Known rows, with every step that occurs
resi diperuv divo: [-0.01 -0.13  0.17 -0.17  0.37  0.17  0.34  0.04 -0.04  0.13 -0.17  0.04
  0.12 -0.04  0.26  0.11  0.33  0.10 -0.05  0.08 -0.05  0.01 -0.05 -0.06
  0.16 -0.26 -0.06  0.23]
diperuv divo: [-0.07 -0.18  0.02 -0.14  0.40  0.04  0.09 -0.03 -0.19  0.13 -0.21 -0.13
 -0.07 -0.06  0.10  0.02  0.25  0.05 -0.05 -0.09 -0.03 -0.01  0.05  0.03
  0.24 -0.12  0.15  0.10]
resi gomilug: [-0.04  0.08  0.03 -0.10  0.01 -0.12  0.15  0.04 -0.05  0.11 -0.13 -0.27
  0.01  0.03  0.16  0.01 -0.09 -0.20  0.23 -0.01 -0.01  0.10  0.09  0.05
  0.18 -0.36 -0.03  0.04]
diperuv divo mese resi gomilug: [-0.14  0.13 -0.01  0.08  0.10 -0.12  0.04  0.05 -0.23  0.04 -0.16  0.06
  0.01 -0.04  0.32  0.18  0.28 -0.27 -0.12 -0.32  0.16  0.08  0.20  0.01
  0.26 -0.14  0.09  0.11]
vela divo resi: [ 0.13 -0.11 -0.02  0.00  0.48  0.11  0.04  0.13 -0.10  0.22 -0.10 -0.06
  0.03  0.07 -0.10 -0.13 -0.13 -0.09  0.09  0.08 -0.02  0.04  0.24  0.00
 -0.13 -0.02  0.25  0.13]
mese resi lalozug: [-0.15  0.01  0.10  0.18 -0.12 -0.21 -0.09  0.03 -0.09  0.03 -0.13 -0.11
 -0.01  0.01  0.22  0.24 -0.04 -0.30  0.17  0.00 -0.05  0.06  0.02 -0.17
 -0.08 -0.21  0.02 -0.11]
mese diperuv resi gomilug: [-0.02  0.12 -0.04  0.09  0.15 -0.39  0.10  0.03  0.02 -0.04 -0.01 -0.32
  0.15 -0.04  0.07  0.13 -0.34 -0.01  0.08  0.06 -0.20  0.07  0.24 -0.14
  0.42 -0.35 -0.03  0.19]
vela divo resi diperuv mese: [ 0.17 -0.02  0.09  0.03  0.35  0.24  0.01  0.08 -0.10  0.05 -0.02  0.07
  0.23 -0.05 -0.01  0.02 -0.14  0.01  0.13  0.25 -0.05  0.05  0.29  0.00
 -0.03 -0.14 -0.06  0.30]
vela divo mese diperuv gomilug: [ 0.11 -0.05 -0.15 -0.02  0.52 -0.20  0.32  0.23 -0.01 -0.09 -0.23  0.11
 -0.01 -0.05 -0.08  0.02 -0.18  0.25 -0.14  0.26  0.23  0.05  0.03 -0.13
  0.38  0.01  0.05  0.17]
vela divo diperuv resi gomilug: [ 0.04  0.19  0.23 -0.06  0.07 -0.26  0.12  0.24 -0.01 -0.22  0.09 -0.09
  0.07  0.14  0.15  0.02 -0.29 -0.12  0.09  0.05 -0.14  0.10  0.15  0.02
  0.06 -0.24  0.05  0.11]
divo diperuv: [-0.03 -0.29  0.02  0.04  0.34  0.09  0.01  0.07 -0.09 -0.07 -0.11 -0.06
 -0.08  0.22  0.21 -0.15  0.17  0.07 -0.02  0.09  0.09  0.11 -0.04  0.20
 -0.23 -0.35 -0.14 -0.02]
mese diperuv divo resi lalozug gomilug: [ 0.07 -0.18 -0.21  0.48  0.27 -0.06  0.18 -0.11 -0.06 -0.18 -0.17 -0.16
  0.14  0.17 -0.06  0.08  0.22 -0.09  0.04  0.08 -0.15 -0.10  0.22  0.10
  0.21 -0.01  0.28  0.15]
divo mese: [-0.03 -0.09 -0.14 -0.15  0.39  0.08 -0.07  0.18 -0.11  0.12 -0.21 -0.19
 -0.17  0.09  0.09 -0.07  0.19  0.05 -0.15 -0.07  0.33  0.09 -0.01  0.17
  0.00 -0.29  0.08  0.08]
vela divo diperuv resi lalozug gomilug: [ 0.03  0.14  0.18  0.00  0.05 -0.23 -0.02  0.25 -0.02 -0.54  0.12 -0.03
  0.00  0.28  0.03  0.18 -0.14 -0.17  0.20  0.33 -0.21  0.04  0.04  0.06
 -0.13 -0.05  0.23 -0.04]
diperuv resi: [-0.06  0.00  0.03 -0.29  0.40 -0.11 -0.21  0.07 -0.10  0.07 -0.02 -0.27
 -0.05 -0.06  0.00  0.09 -0.08  0.04 -0.01  0.01 -0.12  0.04  0.12 -0.07
  0.07 -0.21  0.15  0.08]
diperuv mese: [-0.07 -0.11 -0.08 -0.08  0.23  0.04 -0.28 -0.10 -0.25  0.00 -0.11 -0.23
 -0.06 -0.11  0.01  0.05 -0.04  0.06  0.14  0.11  0.00  0.08  0.17  0.10
  0.16 -0.26 -0.09  0.04]
diperuv mese resi lalozug: [-0.17  0.04  0.04  0.24 -0.22 -0.21 -0.35 -0.11 -0.23 -0.12 -0.08 -0.12
  0.02 -0.10  0.15  0.30 -0.13 -0.23  0.22  0.01 -0.07  0.05  0.17 -0.08
  0.08 -0.20 -0.11 -0.08]
divo resi: [ 0.07 -0.21 -0.13  0.04  0.47  0.15 -0.16  0.00 -0.12  0.30 -0.14 -0.24
 -0.02  0.11 -0.04 -0.17  0.09 -0.04  0.00 -0.06  0.03  0.03  0.23  0.13
 -0.17 -0.21  0.13  0.10]
divo diperuv mese: [-0.06 -0.25 -0.03  0.11  0.23  0.10 -0.26 -0.07 -0.24 -0.24 -0.07 -0.09
 -0.06  0.09  0.15 -0.09  0.10  0.13  0.04  0.10  0.09  0.09  0.09  0.27
 -0.06 -0.36 -0.24  0.03]
lalozug diperuv gomilug: [-0.10 -0.33  0.05 -0.20  0.17 -0.06 -0.03 -0.04 -0.07  0.13 -0.31  0.15
  0.14  0.20 -0.05  0.05  0.10  0.29  0.08  0.16  0.00  0.09 -0.10 -0.14
  0.17 -0.19  0.06 -0.06]
divo mese resi diperuv: [-0.06 -0.01  0.02 -0.02  0.34  0.16  0.02  0.20 -0.06  0.09 -0.12  0.24
  0.09  0.02  0.38  0.21  0.24 -0.10 -0.13  0.08  0.23  0.17  0.01 -0.11
 -0.20 -0.29 -0.17  0.11]
mese resi: [-0.14 -0.14 -0.02  0.01  0.31 -0.03 -0.19 -0.04 -0.23  0.12 -0.09  0.06
  0.00 -0.07  0.24  0.17  0.03 -0.21  0.12  0.11 -0.08  0.14  0.14 -0.19
 -0.09 -0.14 -0.04 -0.08]
diperuv divo resi: [ 0.01 -0.25 -0.09  0.04  0.54  0.15 -0.02 -0.08 -0.19  0.27 -0.20 -0.17
  0.01  0.05 -0.03 -0.13  0.31  0.05 -0.16 -0.24 -0.02 -0.06  0.24  0.14
  0.04 -0.08  0.25  0.21]
vela divo diperuv: [ 0.06 -0.17  0.13  0.01  0.34  0.05  0.17  0.21 -0.08 -0.12 -0.08  0.11
 -0.05  0.17  0.16 -0.11 -0.06  0.01  0.07  0.22  0.03  0.11 -0.01  0.04
 -0.18 -0.16 -0.01  0.02]
resi lalozug diperuv gomilug: [-0.10 -0.17  0.14 -0.02 -0.27 -0.24  0.08  0.04  0.09  0.06 -0.32 -0.02
  0.14  0.29 -0.07  0.11  0.04  0.20  0.13  0.03  0.02 -0.01 -0.20 -0.13
  0.17 -0.25  0.11 -0.08]
lalozug gomilug: [-0.06 -0.10 -0.13 -0.22  0.41  0.10 -0.10 -0.03 -0.19 -0.13 -0.08 -0.08
 -0.05  0.07  0.04  0.09  0.15 -0.15  0.29  0.39 -0.10  0.13  0.09  0.07
  0.01 -0.11  0.12 -0.10]
lalozug diperuv: [-0.11 -0.35  0.04 -0.02  0.12  0.03 -0.10  0.02 -0.08  0.22 -0.24  0.11
  0.14  0.23  0.05  0.02  0.12  0.17  0.12  0.10 -0.02  0.15 -0.06 -0.10
 -0.03 -0.29  0.12 -0.04]
divo resi gomilug: [ 0.05  0.02 -0.09  0.09  0.16  0.01  0.02  0.01 -0.05  0.23 -0.12 -0.36
  0.08  0.14  0.04 -0.15 -0.04 -0.23  0.15 -0.15  0.02  0.06  0.27  0.17
  0.02 -0.33  0.08  0.13]

Rows
[-0.05  0.23  0.09 -0.23  0.08 -0.28 -0.07  0.07 -0.05  0.04  0.00 -0.38
  0.04 -0.03  0.08  0.10 -0.20 -0.13  0.10 -0.10 -0.14  0.07  0.17 -0.02
  0.23 -0.31  0.10  0.11]	diperuv resi gomilug
[ 0.10  0.20  0.02  0.18  0.12 -0.44  0.15  0.36  0.13 -0.14 -0.07 -0.21
 -0.02  0.02 -0.08  0.18 -0.37  0.08 -0.17  0.00  0.10 -0.02  0.05 -0.13
  0.28 -0.13  0.26  0.25]	vela divo mese diperuv resi lalozug
[ 0.07 -0.12 -0.02  0.09  0.35  0.27 -0.13 -0.06 -0.11  0.10 -0.06 -0.11
  0.19  0.01  0.05 -0.03  0.09  0.08  0.06  0.10  0.02  0.04  0.26  0.13
 -0.08 -0.36 -0.18  0.27]	divo resi diperuv mese
[-0.14  0.12  0.05  0.05 -0.01 -0.19 -0.02 -0.03 -0.16  0.08 -0.07 -0.03
  0.09 -0.04  0.29  0.21 -0.10 -0.42  0.28 -0.01 -0.08  0.17  0.19 -0.14
  0.06 -0.26 -0.09 -0.05]	mese resi gomilug
[ 0.22 -0.02  0.11 -0.20  0.50  0.11  0.34  0.18  0.06  0.12 -0.13  0.14
  0.24  0.05 -0.04 -0.02 -0.07  0.11  0.04  0.31 -0.01 -0.02  0.09 -0.17
 -0.01 -0.03  0.00  0.26]	vela divo resi diperuv gomilug
[ 0.09  0.07 -0.09  0.01  0.54 -0.23  0.04  0.31 -0.01 -0.08 -0.04 -0.02
  0.00 -0.06 -0.07  0.09 -0.29  0.18 -0.21  0.11  0.06  0.07  0.19 -0.17
  0.27 -0.06  0.22  0.26]	vela divo mese diperuv resi
[ 0.06 -0.03  0.19 -0.13  0.39 -0.11 -0.03  0.24 -0.08 -0.18  0.07  0.03
 -0.01  0.12  0.08  0.00 -0.18  0.08 -0.05  0.13 -0.11  0.08  0.09 -0.03
 -0.11 -0.11  0.10  0.08]	vela divo diperuv resi
[ 0.12  0.09 -0.02  0.11  0.14 -0.01  0.05  0.15 -0.05 -0.13 -0.04 -0.12
  0.05  0.20 -0.16  0.05 -0.10 -0.34  0.32  0.26 -0.13  0.00  0.19  0.07
 -0.13  0.07  0.40  0.00]	vela divo resi lalozug gomilug
[ 0.07 -0.13 -0.13  0.42  0.32 -0.11  0.31 -0.12 -0.05  0.16 -0.19 -0.20
  0.22  0.04  0.05 -0.09  0.05 -0.03 -0.05 -0.19 -0.08 -0.05  0.34  0.08
  0.41 -0.20  0.08  0.32]	mese diperuv divo resi gomilug
[-0.01 -0.11 -0.09  0.04  0.50 -0.24 -0.05  0.01 -0.04  0.01 -0.03 -0.22
  0.05 -0.07  0.00  0.12 -0.22  0.17 -0.06  0.14 -0.18  0.06  0.16 -0.18
  0.22 -0.21  0.02  0.16]	mese diperuv resi
[ 0.10 -0.14  0.15  0.12 -0.13 -0.19  0.11  0.14  0.08  0.14 -0.28  0.12
  0.24  0.34 -0.26  0.02 -0.15  0.11  0.13  0.00 -0.02 -0.05  0.02 -0.15
  0.04 -0.01  0.34  0.05]	vela divo resi lalozug diperuv gomilug
[-0.03 -0.14  0.07 -0.10  0.39 -0.06 -0.20  0.10 -0.08 -0.15  0.03 -0.16
 -0.07  0.16  0.15 -0.02  0.07  0.14 -0.13  0.02 -0.06  0.08  0.07  0.12
 -0.16 -0.30  0.00  0.04]	divo diperuv resi
[-0.01 -0.07  0.07 -0.12  0.21  0.15 -0.03 -0.02 -0.12 -0.03 -0.09 -0.06
  0.11 -0.10  0.18  0.14  0.02  0.11  0.15  0.26 -0.02  0.09  0.07  0.03
  0.12 -0.38 -0.30  0.16]	resi diperuv mese
[-0.07 -0.08  0.13 -0.02  0.30  0.09  0.07  0.05 -0.07  0.12 -0.08  0.22
  0.18 -0.05  0.38  0.24  0.09 -0.17  0.13  0.25 -0.09  0.17  0.04 -0.28
 -0.19 -0.26 -0.24  0.05]	mese resi diperuv
[-0.02 -0.30 -0.10  0.19  0.49 -0.08  0.26 -0.09 -0.10  0.07 -0.24 -0.06
  0.06 -0.09  0.10  0.05  0.13  0.19 -0.08  0.03 -0.09  0.00  0.09 -0.10
  0.41 -0.14  0.03  0.18]	mese diperuv divo
[-0.11  0.02  0.15 -0.10 -0.15 -0.28 -0.16  0.06 -0.01  0.11 -0.09 -0.10
  0.24  0.20  0.04  0.14 -0.13  0.02  0.15 -0.08 -0.20  0.14  0.10 -0.11
  0.19 -0.37  0.16  0.07]	lalozug diperuv resi gomilug
[-0.24 -0.29  0.01  0.21  0.00 -0.02 -0.52 -0.19 -0.34  0.01 -0.14  0.33
  0.22  0.03  0.13  0.28  0.04  0.02  0.19  0.13 -0.10  0.21  0.21 -0.21
  0.02 -0.18 -0.07 -0.09]	lalozug diperuv mese resi
[ 0.04 -0.13  0.13  0.37 -0.26 -0.09 -0.24  0.04 -0.06  0.07 -0.17  0.04
  0.26  0.23 -0.21  0.04 -0.21  0.03  0.22 -0.04 -0.03  0.01  0.21 -0.01
  0.02 -0.14  0.28  0.13]	vela divo resi lalozug diperuv mese
[-0.14 -0.10  0.09  0.44 -0.22 -0.13 -0.31 -0.08 -0.20 -0.34 -0.04 -0.01
  0.00  0.12  0.29  0.17  0.00 -0.16  0.11 -0.01  0.02  0.09  0.10  0.10
 -0.15 -0.29 -0.24 -0.09]	divo diperuv mese resi lalozug
[ 0.05 -0.07 -0.02  0.20  0.03 -0.03 -0.02  0.05  0.03  0.20 -0.18 -0.42
 -0.02  0.19 -0.05 -0.12  0.02 -0.15  0.05 -0.18  0.05 -0.06  0.10  0.15
 -0.16 -0.29  0.18  0.10]	divo resi lalozug
[ 0.12 -0.16  0.01  0.01  0.46  0.26  0.13  0.08  0.04  0.25 -0.12 -0.09
  0.18  0.14  0.12 -0.08  0.15  0.01  0.01  0.08  0.02  0.05  0.12  0.06
 -0.24 -0.34 -0.08  0.25]	divo resi diperuv
[ 0.03 -0.19 -0.25  0.18  0.49 -0.04  0.07  0.14 -0.03  0.05 -0.23 -0.12
 -0.06  0.04  0.09 -0.04  0.05  0.19 -0.21  0.05  0.27  0.10  0.04  0.04
  0.17 -0.29 -0.02  0.15]	divo mese diperuv
[-0.08 -0.05  0.13 -0.20  0.32  0.01  0.14  0.01 -0.07  0.01 -0.14  0.25
  0.20 -0.07  0.30  0.27  0.09 -0.03  0.08  0.32 -0.08  0.11 -0.01 -0.34
  0.01 -0.16 -0.29  0.03]	mese resi diperuv gomilug
[-0.03  0.08  0.14 -0.03  0.08 -0.23 -0.05  0.11 -0.03 -0.18  0.06 -0.25
  0.03  0.20  0.22 -0.02 -0.07 -0.03  0.01 -0.11 -0.07  0.10  0.10  0.16
  0.01 -0.44 -0.06  0.09]	divo diperuv resi gomilug
[-0.16 -0.24 -0.01  0.28  0.21  0.06 -0.41 -0.14 -0.34 -0.26 -0.01  0.16
  0.00  0.02  0.29  0.12  0.09 -0.06  0.07  0.11 -0.01  0.17  0.20  0.07
 -0.15 -0.24 -0.30 -0.07]	divo diperuv mese resi
[-0.13  0.16 -0.06  0.07  0.04 -0.15 -0.08  0.12 -0.15  0.07 -0.12 -0.02
  0.01  0.02  0.30  0.14  0.05 -0.33  0.01 -0.15  0.22  0.17  0.17  0.01
  0.06 -0.29 -0.02  0.03]	divo mese resi gomilug
[-0.01 -0.25 -0.02 -0.11  0.36  0.00  0.07  0.04 -0.08 -0.16 -0.17 -0.03
 -0.07  0.19  0.12 -0.11  0.16  0.22 -0.05  0.14  0.12  0.03 -0.10  0.14
 -0.03 -0.23 -0.17 -0.04]	divo diperuv gomilug
[-0.06  0.02 -0.04 -0.05 -0.01 -0.09  0.00  0.06 -0.05 -0.21 -0.12 -0.26
 -0.06  0.17  0.04  0.16  0.07 -0.23  0.33  0.28 -0.08  0.03 -0.03  0.10
  0.00 -0.17  0.18 -0.13]	resi lalozug gomilug
[-0.18 -0.11 -0.07  0.07  0.21 -0.02 -0.44 -0.17 -0.38 -0.06 -0.06  0.04
  0.03 -0.19  0.17  0.24 -0.05 -0.15  0.16  0.13 -0.08  0.14  0.27 -0.11
  0.06 -0.15 -0.15 -0.05]	diperuv mese resi
[-0.05  0.03  0.01 -0.21  0.39  0.05  0.08  0.16 -0.06 -0.02 -0.20  0.29
  0.08  0.00  0.30  0.24  0.25  0.04 -0.17  0.15  0.25  0.10 -0.03 -0.18
 -0.01 -0.19 -0.24  0.11]	divo mese resi diperuv gomilug
[-0.11 -0.21  0.17  0.12 -0.30 -0.16  0.02  0.08  0.07  0.16 -0.27 -0.06
  0.12  0.34  0.04  0.09  0.03  0.06  0.18 -0.03  0.01  0.07 -0.16 -0.07
  0.00 -0.37  0.18 -0.06]	resi lalozug diperuv
[-0.04 -0.46  0.01  0.17  0.33  0.17 -0.13 -0.09 -0.16  0.33 -0.28  0.14
  0.21  0.28 -0.05 -0.09  0.41  0.19 -0.13 -0.24 -0.04  0.02  0.18  0.03
  0.01 -0.14  0.34  0.17]	lalozug diperuv divo resi
[-0.16 -0.05 -0.02  0.39 -0.16 -0.08 -0.40 -0.11 -0.30 -0.63  0.04  0.10
  0.02  0.18  0.24  0.27  0.13 -0.30  0.28  0.31 -0.10  0.13  0.16  0.17
 -0.17 -0.16 -0.16 -0.20]	divo diperuv mese resi lalozug gomilug
[-0.10 -0.11  0.20 -0.01  0.35  0.11  0.20 -0.02 -0.15  0.08 -0.12  0.31
  0.20 -0.11  0.40  0.29  0.32 -0.09 -0.03  0.10 -0.14  0.08  0.05 -0.27
  0.05 -0.14 -0.13  0.15]	mese resi diperuv divo
[-0.06 -0.12  0.09  0.25  0.21  0.00 -0.27 -0.01 -0.34 -0.32  0.03  0.36
  0.06 -0.05  0.24  0.15 -0.15 -0.12  0.14  0.26 -0.08  0.17  0.25 -0.08
 -0.13 -0.04 -0.18 -0.05]	vela divo diperuv mese resi
[ 0.08 -0.14  0.12 -0.15  0.35 -0.06  0.23  0.17 -0.07 -0.21 -0.13  0.17
 -0.03  0.13  0.06 -0.08 -0.07  0.15  0.03  0.29  0.05  0.04 -0.05 -0.01
  0.02 -0.03 -0.05  0.00]	vela divo diperuv gomilug
[ 0.08 -0.16  0.19  0.30 -0.15 -0.08  0.03  0.17  0.08  0.23 -0.21  0.05
  0.24  0.36 -0.16 -0.02 -0.13 -0.02  0.16 -0.02 -0.03  0.01  0.06 -0.08
 -0.12 -0.14  0.39  0.06]	vela divo resi lalozug diperuv
[-0.06 -0.12 -0.08 -0.13  0.45  0.09  0.03  0.10 -0.18  0.09 -0.25 -0.07
 -0.16  0.01  0.11 -0.04  0.42  0.13 -0.31 -0.26  0.27  0.00  0.02  0.19
  0.20 -0.17  0.21  0.17]	diperuv divo mese
[-0.17  0.12  0.02  0.14 -0.13 -0.17 -0.29 -0.16 -0.31 -0.10 -0.02 -0.05
  0.12 -0.17  0.22  0.24 -0.19 -0.34  0.31  0.03 -0.11  0.16  0.34 -0.07
  0.24 -0.25 -0.21 -0.03]	diperuv mese resi gomilug
